Each row was made from one small tree. The marks that hang from a mark follow it in brackets, in alphabetical order. Every link used is in the known rows. Write each row's tree.
Known rows
nopun[betem[nali[daru] rokufo]]: [ -2.8   0.1 -20.1 -14.9  10.4   6.9   5.5 -17.1  24.6 -29.7  28.7 -26.4
  -4.7  -0.1 -10.7   5.9  32.8   6.0 -12.5]
busa[nali[betem daru] nopun rokufo]: [-21.0  -9.8   4.5 -10.9  29.6  16.8 -29.9 -48.9  34.9  -5.5   6.4   8.3
   6.8  -5.4 -31.1 -39.5   5.2  10.1  -5.5]
nopun[betem[nali[daru[lazabig]]]]: [-15.2  11.4  -7.5  -8.6  -9.0  14.6   0.7   0.2   9.9 -17.2  25.8  -7.9
   3.6  11.1 -22.4   6.5  17.3 -10.9   6.6]
nopun[betem[nali]]: [  3.3  20.0   2.2 -15.5  -2.2  -2.2  -4.0  -0.2  10.1 -16.7  16.0   2.1
  -4.7  -0.7  -5.1  -3.5   3.4 -13.3   0.1]
rokufo[betem[nali[busa[nopun] daru[lazabig]]]]: [-31.2   0.3   0.0 -12.1 -16.3  31.3  -9.0 -13.0  39.7  -7.5  15.7 -18.1
  16.4  10.8 -24.6   6.2  23.5   7.5   2.9]
nopun[betem[nali[busa daru[lazabig]] rokufo]]: [-18.4  -4.6 -29.3  -8.2   1.2  22.7  20.3 -11.4  29.0 -14.3  36.6 -34.7
   1.1  14.1 -24.9  28.7  36.8   4.3   4.0]
lazabig[daru[nali[betem[rokufo] busa[nopun]]]]: [-17.5  -0.7  -6.7 -26.2   8.7  21.2 -13.6 -31.4  24.6 -10.0   3.6 -13.0
  -8.7   8.3 -10.3  -4.2  35.6  30.5  -1.1]
nali[betem]: [ -9.8  -2.2   0.4  -1.0   4.0  11.1 -16.9  -8.8  -8.0   0.6  -1.6  13.5
   1.3   1.2   5.6  -1.2  -4.0 -11.6   7.1]
lazabig[daru]: [ -1.5   2.3  -0.5  -5.2  -0.3  -7.7  -1.1  -2.6 -13.9  -6.3  -7.8  -0.1
  -5.1  18.8  -9.6   1.5   7.0  16.2   7.3]
betem[nali[busa daru[lazabig]] rokufo]: [-21.0 -19.3 -34.2  -4.1   4.3  19.7  23.0  -6.4  33.9 -13.9  23.2 -44.6
   1.7  11.2 -15.9  29.6  43.9  21.2   5.5]
busa[nopun[betem[nali]] rokufo]: [ -3.1  16.0  17.8 -12.9   6.3  -2.3 -10.3 -18.0  30.5 -14.0  12.1  10.3
   1.9   8.3 -27.1 -33.2   3.0   2.2 -10.6]
nali[betem busa]: [ -9.9  -6.2 -10.7  -3.7   6.6  18.5  -4.7 -13.9   3.3  11.4   5.4   1.2
   2.2   6.2   3.1  15.2   1.3 -11.8  13.9]
nali[daru]: [ -4.3  -7.6 -11.1  -1.4   5.7   8.9   2.3 -10.6   7.1  -5.7   7.5 -14.4
   4.1   3.2  -5.2   2.9  15.0   4.2  -2.7]
betem[nali[busa daru] nopun rokufo]: [-13.8 -10.5 -42.9 -17.8   2.5   3.5  21.7 -17.8  42.2 -33.2  10.3 -48.7
  -8.8   1.1   2.1  13.6  61.0  28.3  -8.9]
lazabig[daru[nali[busa]]]: [  1.1  10.7  -4.7 -25.7  -0.5   1.9   3.8  -9.4   8.6  -5.9   6.0 -20.3
  -8.9  10.6  -9.3   7.6  21.4  18.8  17.3]
nopun[betem[nali[busa]]]: [  3.1  16.7  -8.2 -19.8   0.2   5.9   8.8  -6.0  22.2  -5.7  22.6 -11.5
  -3.6   3.9  -7.5  12.5   9.1 -13.5   6.8]
daru[lazabig nali[betem[nopun]]]: [-29.3  17.6   2.0 -13.5 -26.5  13.6 -19.0   0.8  -3.3 -18.6  -2.3  10.3
  -4.5  -4.4   1.0 -12.1  19.9  -6.5  16.0]
busa[nali[daru] rokufo]: [ -5.1 -10.9  -4.4  -7.6  28.3  -2.3  -5.1 -33.8  26.6  -8.6  14.2 -13.3
   3.1  -5.4 -31.0 -22.0   5.2  14.6   2.5]
nopun[betem]: [  2.1  14.8   4.2  -3.5  -4.1   3.6  -1.8  -5.2  -5.3   0.1  13.7   9.4
  -1.1   3.4  -9.0  -0.7  -6.5 -17.1  -1.6]
betem[nopun]: [ -8.1   8.8  -7.2  -4.5 -15.0  -7.3   1.6  -0.9   0.8 -14.3 -10.4   0.1
  -5.7  -0.9   5.0  -9.2  16.3   5.0  -4.8]

Which tree is each row?
[-10.4 -12.7  -3.4   1.7  17.7   9.8  -4.2 -24.0   6.7  10.8   7.4   1.4
   5.6  16.1 -11.7   1.2  -2.8  -3.6  18.3]	nali[betem busa[rokufo]]
[-19.0   5.0 -22.2 -28.2  -3.5   6.1  -3.6 -25.2   9.1 -27.0  -1.0 -21.3
 -16.8   8.1   1.5   4.1  48.2  27.0   9.8]	lazabig[daru[nali[betem[nopun rokufo] busa]]]
[-14.3 -13.1 -22.1  -5.7  12.0  27.7  -2.9 -24.5  10.4   6.3  12.6 -12.7
   5.4   9.7  -1.5  17.5  16.3  -7.2  11.4]	nali[betem busa daru]
[-35.1 -10.4 -12.1   1.5  -2.9  43.9  -7.6 -21.7  19.9  14.0   8.5  -0.5
  13.1  17.5 -20.5   7.5  18.9  -0.7   4.9]	nali[betem busa[nopun] daru[lazabig]]
[-18.1  11.3   6.0 -13.7 -16.4  26.4   0.4  -3.7  31.6   8.1   9.4  -8.3
   3.3  -0.2 -18.9  -2.7  17.2   8.6   4.2]	daru[lazabig nali[busa[nopun]]]
[-24.5 -12.8 -28.5  -4.5   3.3  12.4  -5.7 -26.6   7.8 -27.2   0.5 -14.1
  -4.9   0.6   5.9  -0.6  41.2  12.8 -10.5]	nali[betem[nopun rokufo] daru]
[-36.1   1.7 -16.8  -8.5  -5.8  17.1 -18.3 -21.4   9.0 -16.8   1.5   4.1
  -0.6  -5.9 -16.7 -11.2  21.1  -2.1  10.2]	busa[nali[betem[nopun] daru[lazabig]]]
[-16.2  18.8  18.5 -12.2  -8.5  21.1  -1.1 -19.1  29.6   7.6  25.1   1.8
   5.3  12.8 -42.9 -17.0   6.1  -0.7   7.0]	daru[lazabig nali[busa[nopun[betem] rokufo]]]
[-16.2  -2.0  16.5 -12.9   4.8   7.4 -22.6 -28.0  38.4 -23.9  10.0  -8.1
  15.8   6.0 -24.9 -30.3  14.4  16.7  -7.8]	busa[nopun rokufo[betem[nali[daru]]]]
[-13.6  -6.0 -32.1 -14.6   0.4  -4.3   9.6 -12.6  31.5 -44.5   4.3 -36.2
  -8.8  -3.9   4.5  -1.9  55.7  28.3 -15.1]	betem[nali[daru] nopun rokufo]
[-39.7 -17.8 -38.3   2.3  -7.1  27.7   9.6 -21.4  11.9 -11.4   8.6 -23.2
   0.7  15.3  -8.8  23.0  46.5  10.9   5.4]	nali[betem[nopun rokufo] busa daru[lazabig]]
[-32.2  -3.7  20.9  -2.7   2.2  17.4 -27.1 -35.3  31.7  -5.5  14.1   3.1
  18.4   1.1 -51.5 -31.8  -1.3  13.8   0.2]	busa[nali[daru[lazabig]] nopun rokufo[betem]]
[ -7.2   2.6 -13.5 -13.7   0.5 -13.7  12.9 -12.1  31.4 -20.3   0.5 -20.1
  -5.1  10.5  -8.6  -8.7  27.8  16.6   9.0]	betem[nali[busa[rokufo]] nopun]
[-14.0  16.2  10.6 -27.2 -14.1  -9.7 -10.0 -25.5   9.1 -25.6   2.1 -16.3
  -1.9  17.6 -21.8 -14.5  23.8  24.3  21.3]	lazabig[daru[nali[busa[rokufo[betem[nopun]]]]]]
[-26.9  -5.8 -23.0  -5.4  -6.1   2.5  18.1 -12.0  31.0 -21.1   9.4 -30.0
   2.4  22.4 -26.1   1.1  40.9  19.0  16.3]	betem[nali[busa[rokufo] daru[lazabig]] nopun]
[-17.8  10.3  -6.2 -20.0 -18.3   0.5 -14.0 -10.9  19.5 -40.0   3.3 -17.2
   3.8  -3.2   2.0  -9.6  31.5   5.6  -1.5]	rokufo[betem[nali[daru] nopun]]
[-31.2 -18.9 -20.8  -1.0  16.2  25.1 -13.2 -27.0  14.9 -10.1  17.0 -10.4
   0.9  -7.3 -22.3   4.0  19.1   8.4   4.1]	busa[nali[betem[rokufo] daru[lazabig]]]
[ -4.7   4.6  -5.3 -17.7   1.7  10.2   3.3  -8.7  43.1  -2.5   2.8 -12.3
   0.2   0.4  -5.2  -3.2  20.1  11.5  -7.4]	betem[nali[busa[nopun]]]
